Each row was made from one small tree. Brackets hold a mark, then the marks that hang from it, in alphabetical order. Every link used is in the known rows. Write each row's tree.
Known rows:
[zopen [dupog [kuro gokit [sapig lubuva]]]]: -.06,-.07,.04,-.16,.01,.01,.14,-.10,.08,.05,-.13,-.10,-.04,-.17,-.01,-.10,.18,.36,-.10,.07
[dapa [kuro sapig]]: .03,.03,.02,-.28,-.04,-.08,.12,.01,.08,.00,-.10,.01,-.02,.02,.13,-.06,.04,.07,-.02,.08
[zizav fomer]: .00,-.06,.02,.00,-.04,-.05,.04,-.09,.06,-.04,-.14,-.05,.02,-.03,.08,-.02,.04,.10,-.07,.03
[neno [zizav fomer]]: -.04,-.07,.01,.07,-.05,-.10,.04,-.15,.04,-.02,-.17,-.01,.04,-.01,.14,.04,.11,.06,-.13,.02
[kuro dapa dupog gokit [sapig kamenel lubuva]]: .04,-.12,.04,-.30,.02,-.07,.24,-.07,.05,.09,-.17,.02,.06,-.14,-.10,-.09,.15,.63,-.04,.07
[dapa [kuro dupog]]: .05,-.01,.00,-.22,-.08,-.10,.16,.02,.09,.01,-.06,.00,.06,.07,.15,-.03,.02,.04,-.03,-.04
[zopen [dupog [kuro gokit sapig]]]: -.07,-.05,.06,-.18,-.04,.06,.17,-.09,.15,.03,-.18,-.10,-.02,-.12,-.01,-.12,.11,.27,-.17,.07
[zopen [dupog [kuro dapa gokit [sapig kamenel]]]]: .03,-.13,.06,-.26,-.05,.06,.26,-.16,.15,.11,-.27,-.06,-.06,-.15,-.09,-.15,.08,.50,-.18,.09
[neno [zizav [fomer [zopen dupog]]]]: -.11,.05,.05,.08,-.09,-.10,.01,-.22,.09,-.05,-.21,-.06,.10,-.04,.16,.00,.09,.03,-.05,.06
[neno [zizav [fomer [zopen [dupog kuro]]]]]: -.13,-.02,.03,.07,-.13,-.06,.06,-.26,.13,-.09,-.24,-.10,.05,-.06,.14,.02,.13,.08,-.11,-.02
[dapa kuro]: .10,.00,.00,-.17,-.03,-.08,.10,-.05,.05,.02,-.09,.03,-.01,.10,.15,-.03,.00,-.03,-.03,.02
[fomer zizav [zopen [dupog kuro]]]: -.16,.09,.09,-.02,-.06,.02,.14,-.22,.10,-.10,-.23,-.10,.09,.06,.06,.02,-.02,.12,.00,.01
[zizav [fomer [zopen [dupog kuro]]]]: -.09,-.02,.05,.00,-.11,-.03,.05,-.20,.14,-.12,-.21,-.14,.02,-.07,.07,-.03,.07,.11,-.04,.00
[fomer zizav zopen]: -.11,.14,.09,-.03,.01,-.05,.09,-.18,.02,-.11,-.21,.02,.14,.14,.04,.06,-.05,.09,.05,.06
[dapa [kuro gokit]]: .10,.00,.00,-.18,-.03,-.05,.14,-.10,.04,.04,-.16,.08,-.03,.11,.07,-.08,.05,.07,-.11,.04
[fomer zizav [zopen [dupog [kuro sapig]]]]: -.22,.14,.11,-.12,-.08,.02,.15,-.15,.12,-.12,-.24,-.12,.08,-.01,.04,-.02,.04,.22,.01,.08
[neno zizav]: .00,-.06,.05,-.01,.03,-.07,.07,-.14,.03,.04,-.11,.03,.07,.03,.13,.07,.04,.00,-.12,.01
[sapig kamenel]: .08,-.10,.09,-.11,.03,-.09,.12,-.11,.07,.10,-.08,-.03,.04,-.04,.08,.02,-.04,.15,-.04,.05
[dapa [kuro dupog gokit [sapig kamenel lubuva]]]: .02,-.04,.03,-.31,-.06,-.16,.24,-.01,.06,.10,-.09,-.01,.04,-.11,.08,-.10,.17,.44,.00,.08
[dupog [kuro dapa gokit [sapig kamenel lubuva]]]: .08,-.19,.04,-.25,.05,-.02,.23,-.18,.06,.07,-.23,.03,-.06,-.13,-.12,-.07,.17,.61,-.10,.06
[zizav [fomer [zopen [dupog [kuro sapig]]]]]: -.17,.03,.07,-.10,-.13,-.03,.08,-.14,.16,-.14,-.22,-.16,.02,-.15,.06,-.06,.12,.22,-.03,.06

Which tree is each row?
.03,-.10,.02,-.26,.01,.08,.21,-.13,.09,-.03,-.28,.05,-.06,-.01,-.15,-.08,.12,.41,-.18,.04 -> [dupog [kuro dapa gokit sapig]]
-.15,.11,.08,-.02,-.06,.05,.17,-.26,.09,-.09,-.30,-.05,.08,.07,-.02,-.05,.04,.22,-.08,.04 -> [fomer zizav [zopen [dupog [kuro gokit]]]]
-.06,-.05,.00,.00,-.12,-.01,.09,-.32,.12,-.09,-.33,-.03,.01,-.02,.05,-.02,.13,.21,-.13,-.03 -> [neno [zizav [fomer [zopen [dupog [kuro dapa]]]]]]
.06,-.16,.05,-.27,-.01,.03,.26,-.16,.11,.04,-.28,.03,-.05,-.08,-.12,-.08,.10,.53,-.17,.06 -> [dupog [kuro dapa gokit [sapig kamenel]]]
.02,-.11,.03,-.26,.01,.05,.17,-.09,.10,-.05,-.21,.01,-.05,-.03,-.07,-.02,.07,.31,-.12,.00 -> [dupog [kuro dapa sapig]]
.02,-.06,.03,-.32,-.06,-.20,.19,.03,.08,.08,-.01,-.05,.05,-.12,.16,-.04,.11,.35,.07,.04 -> [dapa [kuro dupog [sapig kamenel lubuva]]]
.00,-.08,.02,-.25,-.04,.11,.21,-.13,.13,.03,-.27,-.03,-.06,-.09,-.11,-.16,.11,.39,-.18,.06 -> [zopen [dupog [kuro dapa gokit sapig]]]
-.13,.17,.09,-.02,-.03,-.02,.08,-.18,.05,-.05,-.20,-.06,.14,.07,.08,-.02,-.06,.07,.05,.09 -> [fomer zizav [zopen dupog]]
-.08,.07,.05,-.09,-.05,.10,.21,-.31,.08,-.08,-.40,.01,.04,.11,-.12,-.09,.04,.35,-.09,.04 -> [fomer zizav [zopen [dupog [kuro dapa gokit]]]]
-.08,.07,.05,-.09,-.06,.06,.16,-.27,.08,-.09,-.32,-.03,.05,.10,-.04,-.02,-.01,.24,-.02,.01 -> [fomer zizav [zopen [dupog [kuro dapa]]]]
-.12,-.02,.10,-.12,-.15,-.08,.13,-.16,.19,-.06,-.22,-.18,.03,-.21,.07,-.06,.10,.33,-.02,.08 -> [zizav [fomer [zopen [dupog [kuro [sapig kamenel]]]]]]
.08,-.05,.03,-.27,.00,-.15,.18,-.07,.04,.10,-.12,.03,-.04,-.08,.08,-.10,.15,.37,-.01,.13 -> [dapa [kuro gokit [sapig kamenel lubuva]]]
.05,-.03,.02,-.26,.04,.04,.17,-.10,.04,.01,-.25,.09,-.02,.00,-.13,-.12,.09,.37,-.13,.12 -> [kuro dapa gokit sapig]
.00,-.08,.01,-.28,.03,-.06,.14,-.01,.04,.00,-.10,.01,.07,-.09,-.04,-.03,.12,.42,.01,.03 -> [kuro dapa dupog [sapig lubuva]]
-.08,-.06,.07,-.18,-.05,.03,.13,-.05,.15,.01,-.11,-.14,-.01,-.14,.07,-.06,.06,.17,-.10,.04 -> [zopen [dupog [kuro sapig]]]
-.01,-.03,.02,-.31,-.01,.02,.22,-.03,.08,-.01,-.21,.06,.06,-.03,-.12,-.11,.10,.43,-.13,.07 -> [kuro dapa dupog gokit sapig]
.06,-.13,.01,-.14,-.02,.08,.15,-.17,.11,.03,-.19,-.05,-.04,-.02,-.01,-.08,.01,.18,-.13,-.04 -> [zopen [dupog [kuro dapa]]]
-.05,-.11,.05,-.16,.05,-.05,.10,-.06,.05,-.03,-.07,-.07,-.02,-.12,.03,.03,.14,.28,-.02,.00 -> [dupog [kuro [sapig lubuva]]]
-.02,.03,.01,-.32,-.09,-.07,.22,.04,.10,.00,-.14,.03,.04,.01,.05,-.12,.13,.24,-.09,.06 -> [dapa [kuro dupog gokit sapig]]
